In the rows, 128 means zero.
Known rows, with every step that occurs
X, J, Y, C: [193 137 157 129 135 124  86 161 137 122 145 126 142 125 136 149 129 107
 112 139  82 119  80 165 167 144 124 121 120  95 128 148  91 121 136 100
  87 161 128 116 116 130 115  89 136 131 114  54 128  79 159]
K, G, B: [124 129 116 139 102 153 120 129 138  86 139  97 106 152 100 177 109 126
 136 107 117 140 172 143 150 134 104 121 106  91 152 134  92 166 151 129
 136 105 147 142 106 125 116 151 126 128 103 103 100  62 149]
B, G, U: [149 143 125 132 119 153 126 112 189 113 125 146 169 124  94 141 132 107
 129 137 146 139 130 140 168 124  95  87 138 125 160 132 104 141 141 124
 128 161 154 145 135 135 110 175 152 103  98 109 154 112 127]
Y, C: [141 131 146 104 110 141 114 145 137 123 110 127 121 133 131 143 141  94
 120 119 118 115 118 141 145 128 115 114 130 119 120 151  74 130 116 132
 102 143 123 121 110 117 125 115 128 135 113 113 114 133 134]
Z, S: [135 149  94 116 129 119 140 127 150 116 135 133 109 117 129 119 132 120
 122  88 135 142 122 112 139 127 113 122 116 126 117 122 124 122 131 133
 155 129 118 125 118 129 143 129 118 139 111  95 133  95 131]
B, G: [147 136 121 108 117 157 112 125 164 128  93 140 138 110 105 137 130 105
 132 129 144 129 138 112 136 129 131 114 161 121 153 114 123 135 145 112
 122 155 130 110 137 139 101 140 152 141 106 126 151 128 117]
P, J, K, G, U: [150 162 119 115 100 136 126 120 178  57 165 160 129 109  77 189 119 106
  99 108 176 131 181 173 141  65  64 114  52  82 181 176 121 147 127 140
 136 142 105 141 110 157 137 153  71 107 163  68 136  32 110]
C, P: [155 119 153 143 149 133 129 128 131 119 154 123 147 151 118 144 119 129
 131 146 108 139 128 132 102 116 117 134 113  99 108 118 133 146 143 132
 124 130 134 157 138 137 153 134 123 122 134 125 147 128 103]
S, Z: [133 149 104 118 104 134 124 106 147 113 124 147 119 127 103 161 110 133
 139 122 114 135 123 112 130 107 112 138 119 134  97 124 126 124 133 103
 131 139 134 107 107 130 139 142 109 126 124 112 133 134 126]
E, S, Z: [127 147  89 111  98 134 115 105 125 139 133 168 130 156 105 137 122 175
 130  97 128 124 110 107 143 139  97 133 137 144 102 131 132 122 105 112
  99 116 107 135 114 130 111 155  99 108 134  93 117 124 129]
M, C, K, G, Y, J, X: [176 139 211 120 130  94  57 122 176 143 167 162 127 139  27 159 147  99
  68  33 133 183 157 157 177 119  89 134 121  93 172 164 101 106  88  78
  97 168 119  84 121 157 104 117 100 126 122  67 150  94 124]
K, C, P: [188 141 155 129 148 141 106 112 115 113 149 115 149 131 105 165 118 103
 138 138 104 163 137 126 109 100  92 134 111  66 133 137 149 132 149 133
 110 139 147 174 137 123 136 140  96 131 158 129 125 127 106]
P, J, K, C: [163 158 135  98 104 127 123 120 126  96 119 149 121  77 101 192 135  97
 130 119 163 139 162 142 116  70  95 153  93  63 191 167 172 124 124 122
 131 155  97 115 122 139 104 134  62 161 197  96 115  81 101]
Y, C, K: [129 129 196  97 138 126 103 139 139 131 126 141 121 127 108 138 157  92
  83 105 112 126  83 132 147 128 120 118 160 118 130 185  58 136 108 132
 124 172 149 128  95 127 143  94 119 109 110 106 128 133 138]
G, U: [132 136 133 154 131 123 137 118 155 112 162 135 162 142 115 134 126 131
 122 138 129 143 122 159 162 122  93 106 102 131 136 147 109 137 129 144
 133 136 151 169 128 126 141 160 123  91 119 113 134 114 139]
K, G: [151 142 109 103 116 153  99 127 133  99 138 122 105 132 101 138 112 109
 108 104 139 132 165 128 132 117  99 116 112 109 136 143 118 136 139 130
 110 116 128 132 114 135 132 115 117 126 134 119 119  99 133]
K, J, Y, G, B: [187  87 163 148 136 165 112 140 155 105 139 105 144 159  85 221 116 143
 132 122  84 127 145 132 239 128 121 143 106 103 169  83  88 170 135  77
 137 112 122 116 110 173 104 125 129 156  97  65 130  13 152]
Y, J: [146 123 150 131 134 131 123 116 154 147  87 155 134 134  98 142 147 125
  97 118 130 102 121 106 151 132 129 142 128 123 124 132 118 120  94 121
 122 138 121 131 109 135 126 118 131 125 132 105 123 117 130]
M, C, Y, G: [156 121 167 141 102 137 118 154 141 126 152 144 156 133  89 168 182  89
 123  96 110 129 118  93 171 114  71 134 154 142 156  96 116 119 156 139
 112 120 100  72 133 153 110 137 116 149 115 111 125 132 131]
J, E, S, Z: [127 128 123 114  98 121 104  95 127 129 158 181 107 131 126 137 133 179
  95  78 111 142 132 136 145 135 130 142 119 111 122 150 147 115 110  86
  99 115 112 130 107 147  94 136  86 123 132  82 115 135 134]
B, G, Y, C, K, J: [194 119 165  89 152 184  84 155 189 124 132 153 161 108  40 159 137  96
  91 101 120 153 114 126 199 134  89  78 178  98 199 125  33 160 118  76
 108 174 177 116 123 182 118 110 138 115 109  96 145  81 134]
C, M: [140  88 165 148 114 108 115 147 108 106 125 140 152 127  96 120 149 116
 129 123 125 130 130 120 138 129 112 126 135 113 124 114 120 125 117 142
 147 125 157 133 128 156 134 114 138 103 117 129 159 122 133]
C, P, J: [131 116 128 130 141 133 129 141 121  86 152 138 129 125 127 172 126 120
 127 153 127 123 132 131  97 100  99 137  91  79 132 126 133 130 142 140
 138 155 107 132 150 161 153 136 108 122 152 105 154 104  85]
G, P, C: [149 126 132 146 132 145 150 107 134  78 165 118 125 137 157 149 163 137
 147 111  98 108 159 160 146 127  95 126  97 112 165 172 103 124 151 130
 170 159 136 132 128 127 108 161 124 135 120 113 121 128 127]
J, V: [145 130 152 119 118 126 144 120 125 139 133 125 132  95 143 151 122 122
 135 131 123 141 124 168 136  90 124 159 115 151 138 120 124 125 132  76
 124 142 106 113 109 129 121 126 105 157 149 138 129 120 142]
M, C: [120 121 146 144 100 129 121 145 116 122 125 128 144 126 111 130 166 111
 133 109 122 131 124 133 120 111  97 131 135 137 141 134 152 114 176 150
 122 113 112  94 141 114  96 137 115 157 119 125 149 129 110]
V, J, Y, C, K: [165 137 223  97 154 118 103 140 170 134 122 133 127 107 109 155 127 118
  73 108 108 157 106 153 188 112 108 121 172  96  93 172  55 116  97  99
 154 199 152  99  99 161 100  75 120  98 151  94 135  84 147]
P, J: [107 124 101 115 117 130 128 145 113  91 123 142 115 109 137 154 135 115
 127 139 144 113 137 128 122 108 110 130 106 106 150 137 124 114 128 133
 139 153 101 100 140 151 125 130 116 127 144 104 135 101 109]
B, G, Y: [171 138 111 113 114 147 121 129 176 131 136 140 149 110  90 133 115 129
 152 122 134 157 147 135 162 153 104  96 141 116 163  99  97 130 141  83
 116 164 152 110 165 151 101 155 163 132  93 109 148 112 127]
X, J, Y: [182 135 141 151 154 111 100 144 133 126 161 127 152 115 135 132 118 145
 121 148  89 136  93 153 152 139 141 137 119 100 140 126 144 119 144  96
 112 143 135 118 140 142 121 100 137 123 126  69 145  73 152]
K, G, Y, J: [192 133 121 114 124 146  99 119 176 120 141 147 124 135  56 148 117 125
  93  88 132 135 170 128 182 142  77 110  85  97 141 126  84 123  99  92
 101 135 141 138 122 159 127 121 130 114 124  82 110  73 146]
C, K, J, Y, G: [200  95 208 101 184 149  80 138 152 119 155 147 144 126  66 179 140 121
  66 104 100 131 105 114 221 108 125 144 143 120 161 116  99 144 111  76
 141 149 129 113 107 194 135  72 108 132 123  76 158  50 142]
G, P, J: [103 115 121 135 116 147 145 137 134  60 148 137 125 119 140 185 130 141
 130 139 107 116 162 158 145 110 117  96  76  78 157 150  88 138 134 136
 156 162 106 120 153 149 122 155 113 141 132  94 131  98  92]
C, Y, J: [152 133 157 145 145 135 133 116 167 155 110 164 150 130  88 142 147 138
  88 107 134 129 114  91 173 135 112 147 168 115 146 114 124 137  76 111
 130 137 133 126 130 161 140 117 126  99 147 104 106 130 150]
P, C: [154 134 113 125 133 126 131 114 118 112 138 127 113 123 154 116 168 109
 141 109 135 107 133 134 123 130  85 160 125 138 153 162 140 103 147 122
 151 151 126 111 111 129 111 137 126 119 132 120 128 139 146]
X, J, K, C, Y: [217 183 154 154 140 123 115 128 147 133 167 146 171  91  90 171 128 119
 123 125 119 161 114 124 121 101 102 144 144  67 203 131 172 143 123 117
  97 130 141 143 110 142 129 128  80 127 200  96  85  92 157]

Rows
[227 174 134 112 106 145  96 164 177 105 182 137 133 120  72 170 114 101
 117 103 109 132 144 179 137 126  79  93  69  73 166 143  61 133 130 103
  58 131 135 137  84 141 133 109 104 135 136  54 101  33 159] : X, J, K, G, Y, C
[191 129 167 114 134 128 114 135 171 132 127 124 128 115 118 185 113 120
 111 137 105 126 153 123 202 112 106 130 112 116  88  93  85  95 109  94
 141 163 108  87 101 175  90 104 135 136 143 100 132  64 143] : V, J, Y, G
[196 118 164  99 156 115  68  95 155 124 204 197 102 127  79 110 197 153
  31   4 133 135 153 152 195 167  61 145 120  85 200 213 100  95  84  71
 115 162 142 147  90 181  82 107  96  82 135  41  96  82 172] : P, C, K, G, Y, J, E, S
[167 112 141 127 146 166 127 128 129 125 128 124 153  99 112 165 119 130
 122 137 117 134 137 150 152  71 119 158 122 147 174  95 134 144 129  63
 117 113 110 122  97 155 131 117  88 158 176 137 130  84 140] : K, J, V
[129 117 142 129 130 116 127 126 130 147 149 155 123 116 145 123 131 181
  82 102 125 139 167 144 136 134 127 119 141  95 118 130 123 101  90 118
 117 115 112 136  97 161  56 129 105 113 179 120  96 105 138] : V, J, E, S
[153  93 183 122  98 121  99 166 114 106 110 141 145 135 101 133 163  81
 119 113 113 113 117 130 152 135  96 116 138 105 118 141  64 137 108 145
 124 138 152 128 106 144 130  98 138 112 101 111 148 124 135] : Y, C, M
[214 154 186 135 127 168 149  85 237 109 105 185 153 111  75 191 194 128
 103  74 145 110 168 125 180 112  97 156 163  79 226 152 120 159 108  83
 166 188 128 112 123 171  88 164 115 139 142  80 123 109 122] : B, G, P, C, Y, J, K
[132 129 178 108 118 137  81 144 123  95 152 135 127 117  60 135 167  88
  81  64 127 154 130 126 128  96  76 119 149 114 159 180 127 128 175 150
 128 124 133 102 115 136 117 109  98 132 124 115 148 101 118] : M, C, K, G
[151 114 184 140  79 156 151 154 139  70 174 150 160  96 119 242 178  98
 131 109  84 125 152 158 195  55  59 137  89 117 196 113  74 127 161  93
 133 164  56  53 144 168 103 160  78 190 140  87 133  91 107] : M, C, Y, G, P, J, V
[149 122 141 136 159 131  96 124 144 141 138 123 132 139 112 157 101 126
 116 119 137 152 163 142 147 102 158 141 131 113 170 103 143 145  73  85
 101 126 100 116 113 162 124 125  99 141 162 121 140 112 119] : K, J, X
[153 117 142 162 144 110 101 142 124 117 174 140 128  99 154 133 139 126
 100 136  82 128 118 159 113 130 165 127  98  83 159 135 143 110 146 109
 104 125 132 128  97 141 119 109 121 134 134  86 121 110 153] : X, J, E
[176 114 172 147 147 117 118  91 162 130 146 175 113 107 135 126 200 118
  65  64 126 128 141 124 169 123 106 183 146  91 194 169 152 103 101  84
 156 164 134 101 106 175 107 108 105 102 153  83  98 151 167] : P, C, Y, J, E
[126 141 128 114 109 130  95 122 150  53 171 127  91 134 125 210  90 116
 111  99 128 144 226 183 148  91 126 108  56  52 174 164  85 141  93 104
 120 172  77 106 138 155 115 150  88 148 148  77 132  84  88] : K, G, P, J, X
[187 145 183 120 113 163 125  99 202  94 114 158 122 141  54 204 134 137
  77  90 127 109 201 153 165  90 126 116  75  61 159 157  92 168  96 116
 128 118 113 156  93 146 121 131  91 160 145  80 115  55 106] : Y, J, K, G, P
[175 156 143 153 136 116 130 143 150 130 150 147 147 110 115 156 134 131
 130 146 118 112 110 145  93 114 144 141 110 106 160 120 149 133 134 124
 108 119 119 130  89 132 133 126 110 141 160  95 128  72 137] : X, J, K
[126 134 153 130 105 137 158 127 156  73 146 153 126 110 121 205 132 149
 128 129 130 116 175 177 131  85 134 119  71  69 178 156 112 154 121 130
 161 154  93 120 137 151 122 156  84 162 155  86 133  74  80] : G, P, J, K
[195 149 159 131 141 139 108  99 151 149 106 158 155 116  74 156 148 110
  97 102 129 155 131  85 179 116  90 150 160  78 166 141 141 131  81 114
 116 147 140 138 131 145 119 120 105 113 174 104  85 132 149] : K, C, Y, J
[193 137 157 141 139 178 134  93 210 104 108 166 153 124  95 168 188 120
 108  86 122 107 157 107 200 134  82 134 171  91 208 146  98 141 118  96
 163 192 143 114 139 169  93 164 145 119 121  88 124 133 137] : B, G, P, C, Y, J
[173 154 135 134 132 138 116 112 122 131 147 129 147 107 104 145 123 113
 126 107 126 183 134 110 157 113  86 137 162  88 174 137 154 139 120 117
 120 138 152 137 145 140 123 129 100 113 169 129  87 144 149] : K, C, Y
[220 103 190 101 187 148  80 121 147 101 163 147 131 117  95 165 185 104
  77  84 111 108 110 115 221 108  86 175 143 132 191 149 115 120 131  75
 161 170 130  96  92 195 120  79 110 121 130  74 157  59 156] : P, C, K, J, Y, G
[171 140 166 139 139  86 106 108 184 177 144 154 129 142  92 155 107 137
 117  97 132 159 155 154 179 151 138 138 101 105 140 111  99 112  39  58
  97 172 110 113 131 147 115 134 132 127 128  80 127 121 132] : G, Y, J, X
[209 154 191 121 157 128  56 149 171  80 207 139 155 133  76 157 129  88
  53 102  90 150  78 189 207 123  69  84 106  76 151 213  46 142 133 116
  96 180 173 165  96 148 148  89 113  66 110  27 138  34 175] : X, J, Y, C, K, G, U
[123  96 140 129 136 117 115 133 100 102 188 173 123 132 149 150 148 165
  88 108 124 132 142 155 109 126 117 139  94  59 154 152 149 125 118 118
 106 134  85 155 150 171 107 134  87 120 155  75 132 102  92] : C, P, J, E, S
[138 107 164 124 186 153 104 136 133 120 140 146 150 120  77 142 136 134
  79 116 124 137 108 111 145 104 128 127 168 120 175 135 120 154 111 115
 146 124 153 138 106 170 153  99 107 108 154 126 140  92 131] : C, K, J
[174 113 182  99 146 113  68 113 160 143 192 199 118 135  54 122 154 168
  16  24 125 155 148 150 197 166 101 115 118  70 172 180  84 121  65  74
  93 135 141 164 108 185 100 101  98  91 131  49  97  72 159] : C, K, G, Y, J, E, S
[187 152 187 133  99 146 110 122 185 126 113 176 142 119  25 173 174 107
  71  52 163 138 167 114 151  81  65 159 150  90 185 143 160 146 125 122
 108 103 101  96 114 162 107 117  77 147 164  85 119  81 121] : M, C, Y, J, K, G
[196 162 174 116 124 146 119 103 201 136 116 173 125 122  39 174 138 125
  60  70 168 132 165 107 159  96  97 158 140  85 171 136 135 162  70 101
 114 121 114 130 101 173 138 104  90 119 175  87  98  80 142] : C, Y, J, K, G
[156 119 207  80 122 157  93 138 182  64 122 159 130  95 102 204 149 104
  83 103 103 142 124 172 216 116 120  92 146  49 184 200  32 155 128  82
 157 242 129  86 164 171  88 112 129 140  84  40 173  74  92] : B, G, P, J, Y, C, K
[167 132 126 118 137 142 108 126 101  77 148 129 138 109 110 190 122  91
 136 146 121 149 146 121 104  83  74 138  84  44 153 149 151 121 151 138
 128 166 119 149 146 141 134 140  83 129 177 105 134 107  87] : K, C, P, J
[189 138 151 111 130 141 125 121  98  86 151 127 142  78 126 209 122  84
 146 149 118 161 142 164 113  48  71 168  75  69 166 140 146 117 153  81
 123 179  99 128 130 143 129 140  61 161 197 114 133  94 100] : K, C, P, J, V
[123 110 142 123 122 114 110 118 111 146 165 163 122 133 149 104 151 174
  84  82 125 137 137 153 143 156 144 131 132 105 151 154 146 123 104 109
  97 102 106 147 127 144  80 126 104 125 131  99 107 127 134] : J, E, S
[148 109 109 121 126 157  94 103 129 117 157 180 128 133  93 154 126 188
  79  83 112 138 149 121 159 112 121 138 130 102 152 125 148 136 106  76
  96  87 117 137  96 175  98 130  69 127 160  82 115  99 129] : K, J, E, S, Z
[165 141 135 146 137 125 127 149 118 135 156 124 155  87 146 153 123 117
 143 156  91 118  93 162 117 100 131 148 106 141 148 108 123 111 148  82
  99 138 113 117  91 127 128 125 113 150 159 115 124  90 164] : X, J, V
[145 139 202 160 122  95 101 121 169 174 122 161 148 140  82 156 162 109
  94  72 139 161 135 122 163 110 116 170 169 109 166 126 154 118  76  96
 101 148  86  73 141 149  97 132 104 136 150  94 135 156 120] : M, C, Y, J, X
[171 119 146 118 114 120 115 132 163  78 173 152 145 129 117 197 136 106
 106 129 126 119 127 156 230 109  74 123  54 107 145 141  86 115 124 109
 142 186  96 110 142 172 122 138 119 111 107  38 156  44 128] : P, J, Y, G, U
[179 136 200  68 136 135  63 132 153 104 147 137  97 125  90 149 129  93
  53  64 119 159 116 159 195 123 103 123 148  83 135 205  65 145 120  93
 120 170 145 116 115 148 127  61 109 113 104  64 136  77 146] : J, Y, C, K, G
[184  95 149 137 109 146 105 127 121  25 167 125 129 142 101 147 168 106
 124  74 107 113 199 150 161 113  53 114  88  80 168 174  86 136 151 147
 169 142 165 145 111 159 116 139 121 109 117 106 146  93 137] : K, G, P, C, M
[141 120 158 163 112 142 144 138 161 119 159 119 139 160 108 200 132 129
 144 119  93 131 125 103 199 148 102 138 139 119 159  89  68 163 120 117
 141 127 133 111 112 156 127 155 140 122  95  98  91  91 169] : C, Y, G, B
[162  82 187 107  92 108  88 172 109  74 115 153 130 104 111 157 157  91
 106 111 124 127 122 156 191 122  85 137 113  71 137 162  81 123 106 109
 147 183 120  85 151 175 112  77 125 109 110  54 175  76 119] : P, J, Y, C, M
[160 121 170  98 117 144 130 154 121  93 139 133 129 103 145 206 140  78
 129 147 107 121 118 179 120  68  81 155  80  95 135 143  75 130 133  86
 110 183  81 110 113 144 141 120  86 156 157  99 141 100 102] : Y, C, P, J, V
[229 132 171 120 140 133  94 117 152  67 195 139 168 129  94 231 124  82
 116 145  99 158 138 156 215  82  35 127  36  48 153 152 110 120 143 113
 128 196 114 155 150 164 134 147  87 115 134  43 154  44 105] : K, C, P, J, Y, G, U
[146 115 172 155 128 131 121 145 119 110 150 122 160 147  99 150 158 111
 139 125 107 146 123 135  94 100  84 136 124 108 124 122 157 125 192 152
 118 118 121 127 152 124 123 144 112 147 121 126 166 128  79] : M, C, P
[157 134 166 114 118 129  89 150 142 100 194 137 137 119  45 133 146 115
  96  60 120 182 140 150 150 120  51 100 127 108 166 162 102 119 174 122
 119 135 155 104 144 150 116 121 104 122 108  97 144  83 126] : M, C, K, G, Y
